Each row was made from one small tree. Brackets hold a mark, then the marks that hang from it, in the order of their numbers. Every link used is in the known rows. Write each row's tree.
Known rows
(j_460 j_425 (j_658 j_577)): [ 10.6  -0.9  23.8 -24.6  15.9 -15.5   8.7  -2.9 -21.2  -4.1   5.0  30.3
  17.4 -20.8 -54.3 -11.9 -10.2  24.7  16.9  27.8  -2.3 -26.7 -36.9  15.6]
(j_100 (j_460 j_425) j_658): [  7.4  13.6  13.5 -28.1   1.3 -26.4  10.1  15.5 -25.3  -6.5  19.1  48.5
  -1.0 -20.4 -67.3 -17.2   2.0  31.4  14.6   7.1   5.6 -14.2 -19.2  14.5]
(j_460 (j_425 (j_658 j_100 j_223))): [-17.2   6.1  22.2 -32.8   7.2  -8.8  -4.2  10.5 -24.0  -5.2   7.6  44.3
   5.6 -21.1 -46.1  -9.6   4.8  34.6  12.0  11.5   8.3 -43.1  -9.9  20.7]
(j_223 j_425 (j_460 (j_658 j_100 j_577)) j_813): [-35.5 -20.2  28.6 -39.5  -1.0  -6.5 -15.5  17.7 -29.8  -1.7  15.5  15.6
  16.3 -15.4 -27.5  -3.2   7.4  -8.0  17.8  -0.2   4.8  34.8 -16.9  27.5]
(j_577 (j_425 (j_658 j_100))): [-12.9   1.0  19.9 -18.0  21.0  -7.6  -7.9  18.7 -25.0 -13.7  17.7  46.4
  25.8 -18.4 -49.3  -6.8  -2.4  39.1   7.1  12.7  14.9 -35.8  -6.8  14.9]
(j_658 (j_223 (j_460 j_425) (j_813 j_577))): [-11.3   0.0  25.7 -43.0  -2.4 -21.6 -15.7  18.8 -30.4   6.3  10.3  40.0
   4.1 -21.0 -19.4  -6.6  25.3  24.4  12.7  -8.1   6.9  -5.1  -4.2  19.0]
(j_460 (j_425 j_658)): [ 12.0   6.0  25.9 -31.9  11.3 -10.8   0.6  12.7 -20.7  -5.5   6.1  44.7
   8.6 -23.3 -62.7 -14.3  -1.3  38.5  12.6  11.5   9.1 -48.5 -18.5  20.0]
(j_813 (j_577 (j_223 j_425) j_460 (j_658 j_100))): [-26.8  -6.2   9.2 -24.7  17.9  -6.8 -11.0  -9.7 -18.9   4.8  25.0  34.3
  13.9 -19.5 -12.1  -4.6  -7.8  23.4   1.3  10.0  -1.0  13.7 -15.7   4.4]
(j_460 j_425 (j_658 j_100)): [ -8.1   2.5  24.9 -23.9  11.9 -10.3   6.6  -7.1 -25.6  -2.1  10.0  29.2
   3.4 -23.0 -45.9  -8.3  -5.4  23.4  20.8  25.5  -2.1 -25.2 -20.8  16.2]
(j_577 j_223 (j_425 j_460)): [ 16.1 -11.1  19.5 -33.9  15.0 -19.2   7.2  14.7 -19.8  -8.0   9.5  48.6
  15.8 -21.8 -27.2 -12.8  -9.4  45.0  -3.0  23.6   9.0 -25.0  -8.9   8.0]
(j_813 (j_658 j_223 j_460)): [  7.2  -8.6  11.2 -45.1  11.5 -17.5  -6.4  -3.4 -25.6   5.8  15.3  43.0
  24.4 -18.4 -32.4  -8.7   6.0  41.4   6.5 -11.2   9.0   3.4 -13.5   8.0]
(j_658 (j_577 j_425 j_460)): [ -6.4 -12.9  33.9 -18.9  24.0 -15.4  -2.5  17.3 -19.9 -11.0  16.9  51.9
  35.9 -15.0 -51.6  -9.8 -10.8  34.3   5.4  11.7   3.3  -8.1 -13.0  11.3]
(j_223 j_425 (j_460 (j_658 j_100)) (j_813 j_577)): [-30.5 -10.5  31.6 -40.1  -0.3  -9.3 -21.2  10.0 -32.9   3.9  20.1  12.6
   7.7 -18.0 -19.1  -1.0  14.0  -4.8  17.2  -4.8   4.2  32.9 -15.7  22.4]
(j_460 (j_658 j_100 (j_577 j_425))): [-18.7  -5.5  18.4 -12.4  24.2 -10.3  -0.3   1.7 -26.6 -10.5  16.6  28.2
  33.2 -16.1 -37.4  -3.7  -5.2  21.3  13.7  26.4   3.2 -11.2 -26.4  11.4]
(j_425 j_460): [ 24.7 -10.3  35.8 -37.6  10.5 -14.5   6.5  19.2 -27.9  -4.4   9.3  40.5
  14.2 -21.1 -39.1 -12.4  12.2  33.2   7.9  14.7   9.4 -26.8 -11.5  12.8]
(j_813 (j_658 (j_223 j_460) (j_577 j_425))): [ -6.8  -8.1  12.4 -38.7  15.2 -16.4 -14.1  10.3 -26.1  -1.7  13.0  39.7
  41.2 -15.1 -31.9  -9.9  -0.7  26.2   5.0  -1.5   1.4   8.7 -21.2  10.0]
(j_813 (j_658 j_460 j_577)): [  3.0 -13.5  23.5 -39.5  20.0 -15.6  -7.1  -2.0 -21.9  -0.8  17.6  33.5
  39.1 -13.8 -38.5  -9.6  -1.1  25.7   6.4  -5.5   6.8   9.8 -31.4   9.7]
(j_425 j_658): [ 16.0   2.3  12.4 -26.4  16.7  -8.3  -4.4  18.5 -25.3  -7.2  11.4  44.3
  23.1 -22.0 -56.1 -10.1  11.4  43.5   9.6   1.6  17.2 -41.2 -17.4  14.6]
(j_425 (j_658 j_223 j_460)): [  1.8  -6.2  10.1 -33.8  10.2 -12.2  -5.3  13.9 -25.4  -2.9  10.6  51.4
  13.0 -17.9 -47.4  -4.9  17.7  50.6   3.2  -8.5  20.4 -25.4  -8.3  17.4]
(j_577 (j_223 j_425) (j_658 j_100)): [-23.2  -3.9  -3.9 -30.6  12.2  -2.2  -3.2  -3.3 -17.6   2.2  19.5  30.3
  18.3 -20.7 -17.1 -10.2 -14.6  24.6   3.6  21.5   8.0  -1.4 -13.8   9.8]
(j_425 (j_658 j_577)): [  4.9  -1.6  16.1 -24.2  20.6  -9.0  -6.8  19.6 -23.2 -11.0  10.6  39.8
  35.6 -17.4 -52.3  -9.2   9.4  33.4   7.1   5.5  15.9 -35.0 -29.2  15.9]
(j_460 (j_425 (j_658 j_100 (j_223 j_813) j_577))): [-30.9  -0.2  20.1 -31.8   6.7 -10.2  -9.1  15.9 -22.7  -7.6   8.2  39.7
  12.5 -17.9 -30.7  -6.6   8.1  21.1  12.2   9.8   8.9 -31.6 -16.5  23.6]
(j_658 j_100 (j_223 j_425 j_813) j_460 j_577): [-65.2 -19.5  37.3 -46.6   0.6 -12.1 -17.5  13.7 -25.0  -3.4  19.8  31.2
  23.4  -8.6 -11.5  -1.1  10.9  10.4   5.9  -3.3  16.1  21.4  -5.3  25.3]
(j_100 (j_658 j_577)): [  1.5   9.5   5.9 -20.9  13.7 -18.2   5.3  16.2 -25.8 -10.4  18.2  33.1
  34.7 -16.5 -59.4 -11.6   9.1  30.8  13.4  14.7   7.1 -25.2 -24.6  13.5]

Which tree is each row?
[ -2.6 -18.4  18.7 -29.0  13.7 -11.6   8.8   3.3 -26.4  -6.9   8.7  26.4
  16.2 -17.8 -17.1  -4.7   6.6  17.0   6.5  26.9   1.0  -6.6 -28.1  11.5] : (j_425 (j_460 (j_658 j_100 (j_577 j_223))))
[-41.4 -17.5 -11.8  -7.3  14.5  -6.2  -9.0   9.0 -23.2  -1.7  25.3  57.6
   8.9 -16.8 -10.7   3.1  -5.5  26.7   7.7   9.1   1.7  15.9  15.7  10.4] : (j_577 j_425 j_460 (j_658 j_100 (j_223 j_813)))
[  3.6  -9.5   5.1 -29.8  13.7 -14.8   1.3   1.8 -21.1  -2.9  10.2  25.0
  28.4 -20.9 -27.2  -9.2  -5.9  22.3  10.5  17.0   6.5  -3.5 -34.0  12.7] : (j_460 (j_658 (j_577 (j_223 j_425 j_813))))
[-13.8  -2.8  29.8 -32.6  23.7 -12.5 -16.4  -3.6 -28.8  -3.8  24.4  26.9
  30.1 -16.4 -10.9  -4.7   0.3  16.2   4.9  11.2  -1.3   0.5 -23.9   3.3] : (j_813 (j_577 (j_425 j_460)) (j_658 j_100))
[  7.3 -17.1   6.9 -33.7  10.6 -11.7   8.3  -5.0 -17.1   1.9  11.2  43.1
   8.2 -25.1 -42.1 -10.4 -19.5  40.3   5.3   9.7  -2.0   8.9 -13.0   9.0] : (j_577 (j_223 j_425) (j_460 j_658))
[  5.8 -11.9  15.8 -33.2  21.6 -13.2  -6.5   1.8 -21.9  -1.7  17.3  39.0
  40.5 -17.4 -39.1 -11.0  -5.2  25.1   9.6  -2.7  -2.0   7.6 -27.4   6.6] : (j_813 (j_658 (j_577 j_460)))
[-17.9   8.1  25.1 -21.8  19.9 -17.4 -18.5  13.0 -28.8  -6.9  22.4  46.3
  20.9 -17.4 -29.2  -5.7   9.1  35.4   2.0   3.5  13.3 -19.7 -16.8   7.8] : (j_813 (j_577 (j_425 (j_658 (j_100 j_460) j_223))))
[  6.0  -9.8  19.9 -34.3   9.6 -17.4   8.6   1.4 -14.4   0.8   9.0  55.6
   0.0 -25.5 -42.2 -13.3 -12.3  44.9   5.1   7.8  -2.6 -13.6  -6.0  10.7] : (j_577 j_223 (j_460 j_425))
[-52.9 -12.7  26.9 -20.8  17.4 -12.0 -10.0  14.2 -24.7 -10.3  18.9  51.5
  31.3 -12.3 -26.3  -2.5  -0.6  28.6   4.4  12.0   1.8   1.1  -0.4  13.4] : (j_658 j_100 j_223 (j_577 j_425 j_460))
[ 22.0 -16.4  23.3 -28.2  14.9 -13.8  10.1   9.0 -27.5  -6.0   6.5  30.0
  19.6 -18.5 -35.6  -7.7   6.8  22.5   9.0  23.9   2.8 -14.0 -29.8  11.9] : (j_425 (j_460 (j_658 j_577)))
[ 10.9  -3.0  19.4 -31.6  23.1 -15.5 -13.9  -7.8 -25.2   5.3  23.3  37.9
  28.5 -20.9 -28.7  -7.6   2.2  29.7   8.7  -9.8  -4.1   8.9 -24.5   0.0] : (j_813 (j_577 j_460) j_658)
[-14.7  -5.0  33.0 -40.7   4.6 -18.3  -7.2  19.1 -25.7  -0.9   4.3  41.3
  22.0 -15.6 -41.4 -11.9  11.8  25.4   8.4   5.8   2.8 -10.3 -16.9  20.5] : (j_658 (j_223 (j_460 j_425)) j_577)
[ -7.3 -13.1   9.6 -48.9  -1.6 -11.2 -11.6  22.3 -21.7  -0.6   9.7  34.3
   9.4 -22.1 -26.9  -9.7   5.8  24.1   4.5  -7.9  14.5   5.3 -10.6  22.3] : (j_577 (j_223 (j_425 j_658) j_460 j_813))
[  3.5 -19.3  -5.4 -35.7   9.9 -18.0  -3.0   2.9 -18.6   3.6  16.9  49.0
  14.3 -24.6 -10.1  -6.7  -0.9  33.6   7.0 -12.1   1.6  17.0  -6.7   5.8] : (j_577 (j_223 (j_813 j_658)) j_460)
[-21.0   2.7   7.1 -27.0  11.7  -6.0 -10.6  16.7 -29.0  -6.3  12.7  43.3
  19.3 -19.4 -34.9  -4.4  19.4  38.8   8.9   1.8  16.1 -34.3  -7.3  15.9] : (j_425 (j_658 j_100 j_223))
[-35.3  -5.4  -9.1 -13.2  11.9 -13.1 -12.0  14.6 -26.4  -3.0  25.8  52.0
  12.3 -16.3  -6.6  -2.8  -0.3  22.4   7.3  10.2  12.7   7.9   2.1   9.1] : (j_577 j_425 (j_658 (j_100 j_460) (j_223 j_813)))
[-43.5 -13.4  22.6 -37.3   0.9 -15.8 -11.3  11.0 -30.1   1.3  20.4  42.3
   7.9 -15.1  -8.5   1.6  26.3  28.3  10.3 -11.2  18.4   6.4   9.0  19.3] : (j_658 j_100 (j_223 j_813) j_460)
[  4.1  -6.0  17.6 -48.5   8.1 -18.1  -3.9  -6.1 -22.4   6.3  11.9  43.9
  15.1 -19.1 -37.0 -11.1  -1.6  38.2   7.9  -5.8   4.1  -3.0 -14.7  12.2] : (j_813 (j_658 j_223 (j_460 j_425)))
[-12.2  -5.0   9.8 -35.2  10.1 -12.7 -14.4   9.6 -28.6   0.4  21.7  30.3
  27.2 -21.3 -10.4  -5.9  12.1  14.9  18.6  -7.4  10.1   1.7 -11.6  12.2] : (j_223 (j_813 (j_658 j_100)))
[-12.3  -2.1  -4.9 -23.9   6.4 -20.9   8.0  11.1 -18.9  -7.7  16.3  40.6
  15.8 -18.5 -41.3  -8.6   0.7  27.2  10.5  10.4  -0.9  -6.3 -18.6  15.6] : (j_100 (j_658 (j_577 (j_223 j_813) (j_460 j_425))))
[ -4.6   6.5   9.8 -17.8  12.1 -27.0   3.4  22.9 -25.5 -14.3  24.5  47.9
  25.6 -13.9 -59.3 -13.8  -0.4  28.2   7.6   9.7   9.7  -1.9 -24.9  10.6] : (j_100 j_460 (j_658 (j_577 j_425)))
[  3.1   8.0  19.5 -48.6  14.4 -16.1 -20.4  -5.3 -26.8   7.1  18.8  29.1
  35.3 -20.9 -23.0 -12.4   1.1  30.5   6.4  -2.4   3.6  -4.2 -26.9   4.1] : (j_813 j_577 (j_658 (j_223 j_425)))
[-12.1 -16.9  -9.8 -25.4   5.9  -6.6  -5.9   9.3 -21.2   6.4  18.9  51.8
   8.6 -20.4 -24.6  -5.1  -3.9  28.0   9.0   0.1   3.8  16.3   5.5  12.4] : (j_577 j_460 (j_658 (j_223 j_425 j_813)))
[-11.6   7.6   0.4 -21.6   7.7 -29.1   1.1  23.5 -27.2 -12.0  21.4  52.9
  23.9 -13.6 -49.9 -12.5   5.2  34.1   5.0   7.4  10.0  -1.8 -19.1  10.0] : (j_100 j_460 (j_658 j_223 (j_577 j_425)))
[ -8.2  -9.8  -3.2 -28.4   5.1 -13.6  -1.9   1.7 -20.9   7.3  15.1  46.2
   0.9 -18.3 -22.0  -4.4   4.8  30.4   9.0   4.2  10.8  -2.6  -3.7  16.3] : (j_577 (j_658 (j_223 j_813) (j_460 j_425)))
[ -5.8 -17.0  15.8 -41.8   5.6 -15.7 -18.2  19.5 -29.1   1.6  15.8  28.7
  28.3 -16.5 -20.4  -5.8  18.1   4.8  14.9 -17.3   5.5  28.1 -20.0  17.7] : (j_223 j_460 (j_813 (j_658 j_577)))
[ -5.9   4.8  -0.6 -21.2  11.5 -29.1   5.6  18.5 -22.0 -13.4  22.5  48.9
  23.2 -15.3 -47.2 -14.1  -4.1  32.6   2.4  11.1   8.9   1.1 -27.6   8.0] : (j_100 j_460 (j_658 (j_577 j_223 j_425)))
[-22.8 -11.4  17.8 -28.1   5.1  -9.2  -4.1  13.3 -22.5  -3.1  12.4  54.7
  -2.6 -21.1 -38.6  -3.9   5.2  30.7  12.8  -2.9   1.7 -11.2   2.6  20.0] : (j_577 (j_460 (j_425 (j_658 j_100 (j_223 j_813)))))
[-19.1   4.6  12.5 -31.7  25.9 -15.8 -17.8 -12.2 -23.1  -0.7  25.3  28.6
  34.7 -19.4  -2.9  -6.3  -7.7  27.1   1.9   8.3   1.0   0.2 -26.8  -1.1] : (j_813 (j_577 j_223 j_425) (j_658 j_100))
[-29.5 -12.4  -7.4 -13.6  13.7  -3.2  -3.6   1.6 -24.7   4.2  21.7  52.1
   9.3 -18.5 -21.5  -0.7   4.0  30.3   9.2   5.9   0.0   9.0   5.7   8.1] : (j_577 j_460 (j_658 j_100 j_223))
[ -7.1 -12.5  23.6 -30.5  11.0  -3.0  -1.5  20.8 -29.2 -11.1  11.1  37.0
   9.5 -17.9 -32.9  -3.4  18.5  23.1   6.0  11.6  11.7 -27.5 -12.9  18.1] : (j_425 j_460 (j_658 j_100))
[ 15.0 -10.8  10.3 -36.4   7.3  -9.9   0.3  24.0 -28.5  -6.8   3.8  47.3
   9.4 -20.0 -35.1  -6.8  20.6  40.2   1.8   7.7  13.5 -34.4 -10.8  16.4] : (j_425 j_460 (j_658 j_223))
[-17.6 -16.1   3.8 -19.7   9.0 -11.8  -0.1   3.2 -28.8   1.0  16.8  46.4
   5.7 -21.8 -24.7   1.0  10.3  29.3  16.0  -0.6   0.2   9.3   0.7  11.6] : (j_577 (j_460 (j_658 j_100 (j_223 j_813))))
